Known rows, with every step that occurs
L, W, J: -0.45	0.13	-1.30	0.86	0.28	-0.42	0.51	-0.43	-0.49	0.67	0.84	-0.19	-0.75	0.19	0.40	1.61	-1.75	1.04	-0.05
E, J, H: 0.75	0.51	-0.64	-0.07	-0.07	0.77	0.02	1.32	1.29	-1.07	0.04	-0.46	-0.56	0.15	-1.02	-2.18	-1.14	-0.23	-1.02
K, T, W, J, H: -0.36	-1.66	-0.19	0.30	0.37	1.21	0.39	0.72	0.21	-0.50	0.22	-0.88	-0.97	-0.02	-0.17	4.80	1.85	-0.04	0.30
H, T, E, L, W, J: -1.41	0.32	-0.08	0.97	-1.11	-0.19	0.27	-0.03	0.05	-0.11	0.43	-0.52	-0.92	-1.13	0.43	0.94	-0.20	-0.09	0.68
T, W, J: -0.04	0.22	-1.01	0.53	0.00	1.28	-0.03	-0.10	-1.00	1.23	0.40	-0.39	-1.11	-0.10	0.78	2.24	1.47	0.35	-0.80
K, T, E, L, W, J, H: -1.12	-1.77	0.27	0.48	0.12	-0.57	1.00	1.28	0.70	-0.77	-0.39	-0.79	-0.79	-0.55	-0.28	4.97	1.94	0.10	0.46
E, T: -0.72	-1.12	-0.42	0.34	0.17	-0.64	0.20	1.02	-0.69	-1.72	0.32	-0.20	0.03	-1.43	-0.50	-1.08	-0.43	0.48	1.36
K, T, W, J: -0.52	-1.78	-0.11	0.29	0.20	1.04	0.43	0.63	-0.04	-0.48	0.21	-0.85	-0.94	-0.05	-0.06	3.15	1.95	-0.23	0.42
W, T, E: -0.26	2.08	0.57	1.14	-0.47	-0.38	0.23	0.07	-0.14	0.85	0.30	-0.27	-0.31	-0.94	0.92	0.09	1.14	-0.59	-0.19
E, L, H, T: -0.53	-1.70	-0.92	0.58	-0.48	-1.73	0.37	-0.23	-0.05	-0.48	0.18	-0.05	0.30	0.07	0.40	1.16	-0.42	1.31	1.18
L, H, T, E: -0.85	-1.37	-0.13	0.94	-0.39	1.03	1.02	-1.10	-0.51	1.90	-0.46	0.00	-0.47	-1.02	0.74	-1.81	1.55	-0.14	2.20
J, H, T: 0.02	0.61	-0.18	0.43	-0.15	0.93	-0.31	-0.17	0.85	-0.50	0.60	-0.29	-0.20	-0.31	-0.37	4.63	-0.95	0.27	0.42
K, T, E: -0.95	-1.70	1.21	0.10	0.04	0.49	0.87	1.00	0.60	-0.21	-0.85	-0.71	-0.70	-0.87	-0.38	0.96	2.78	-0.97	0.85
H, T, K: -0.76	0.09	0.69	0.56	-0.93	0.56	0.00	-0.45	1.20	0.02	-0.07	-1.01	0.58	-0.74	-0.52	-0.92	-0.39	-0.90	1.53
L, H: -0.07	-1.75	-0.62	0.48	0.28	0.35	0.97	-0.98	-0.63	1.59	-0.45	0.27	0.09	-0.11	0.53	-0.87	1.03	0.52	1.49
K, T, E, J: -0.75	-1.65	0.96	0.02	-0.13	0.59	0.90	1.65	1.06	-0.71	-0.87	-0.91	-0.87	-0.85	-0.77	-1.75	2.30	-1.25	0.45
J, H, T, W: 0.21	0.49	-0.41	0.66	-0.02	1.60	-0.54	-0.27	0.50	0.12	0.51	-0.53	-0.47	-0.61	-0.15	4.12	-0.07	0.56	0.20
L, W, T, E, J: -0.10	1.04	-0.42	1.55	0.09	-0.52	0.25	0.15	0.05	1.02	0.47	-0.66	-0.48	-0.84	0.41	-4.02	-1.13	0.53	-0.05
W, J: -0.53	0.75	-0.93	0.06	-0.38	0.02	0.60	-0.05	-0.52	-0.16	0.84	0.13	-0.74	0.67	0.35	5.45	-0.29	-0.24	-0.66

Rows
-0.76	1.39	-0.78	0.48	-0.57	0.88	0.55	-0.08	0.01	-0.08	0.87	-0.08	-1.18	-0.03	0.25	8.23	0.00	-0.23	-0.34 -> W, J, H, T, E
0.05	1.23	-0.54	1.59	0.26	-0.42	0.23	0.15	0.25	0.99	0.51	-0.67	-0.48	-0.90	0.33	-2.46	-1.21	0.73	-0.16 -> L, W, T, E, J, H
-0.73	0.51	-0.54	0.77	-0.87	1.61	-0.37	-0.58	-0.47	0.22	1.02	-0.64	-1.12	-0.60	0.56	0.90	-0.28	-0.19	0.52 -> H, T, W, J
-0.83	-0.98	0.07	0.63	-0.30	-0.84	0.99	0.50	-0.23	1.27	-1.23	-0.10	-0.36	-1.02	0.69	0.59	3.03	0.34	0.33 -> T, E, L, H
-0.55	-0.86	-1.25	0.74	0.36	0.41	0.12	1.01	-1.18	-0.94	0.64	-0.48	-0.77	-1.49	-0.05	2.17	0.65	0.92	0.63 -> E, T, W, J, H
-0.33	-0.41	-1.62	0.69	0.08	-2.46	0.22	0.46	0.09	-0.88	0.81	-0.25	-0.09	0.55	0.18	5.30	-1.74	2.07	-0.59 -> E, L, W, J, H
-0.42	0.06	-0.10	0.77	-0.68	1.63	-0.63	-0.53	-0.16	0.32	0.56	-0.70	-0.73	-0.97	0.30	-1.92	-0.09	-0.10	0.88 -> H, T, W
0.53	0.50	-0.70	0.28	-0.37	1.41	-0.31	1.03	1.27	-0.85	0.36	-0.83	-0.86	-0.27	-0.85	-2.95	-1.14	-0.23	-0.54 -> E, J, H, T, W
-0.83	0.18	-0.35	0.84	-0.14	-0.94	0.73	0.81	0.07	0.84	-0.56	-0.34	-0.63	-0.93	0.44	3.64	1.73	0.77	-0.57 -> T, E, L, W, J, H
-0.51	1.25	-1.09	0.36	-0.55	0.62	0.35	-0.26	0.10	-0.53	1.29	-0.04	-0.91	0.41	0.15	8.46	-1.10	-0.03	-0.34 -> W, J, H, T
-0.57	1.19	-0.76	0.43	-0.61	0.63	0.50	-0.17	0.52	-0.22	0.93	-0.33	-0.48	0.32	-0.07	8.49	-0.62	-0.22	-0.19 -> W, J, H, T, K
-0.31	-2.20	0.35	0.22	0.37	0.97	0.09	0.68	0.22	-0.39	-0.22	-0.96	-0.62	-0.36	-0.24	0.38	2.01	-0.15	0.77 -> K, T, W
-0.19	1.10	-1.19	0.15	-0.09	0.36	0.51	0.07	-0.05	-0.20	0.93	0.16	-0.74	0.77	0.16	8.97	-0.41	0.21	-0.82 -> W, J, H
-0.43	0.50	-1.40	1.07	0.22	0.09	0.32	-0.58	-0.14	0.46	1.18	-0.31	-0.76	0.00	0.24	3.77	-2.25	1.20	0.13 -> L, W, J, H, T
-0.36	0.50	0.58	0.24	-0.50	0.84	0.67	1.30	0.56	0.77	-1.15	-0.49	-1.01	-1.22	-0.19	-4.69	2.18	-1.21	-0.70 -> T, E, J
-0.49	-1.53	-0.59	0.78	-0.30	0.72	0.65	-1.38	-0.44	1.19	0.08	0.04	-0.14	-0.41	0.55	-1.57	0.10	0.25	2.25 -> L, H, T
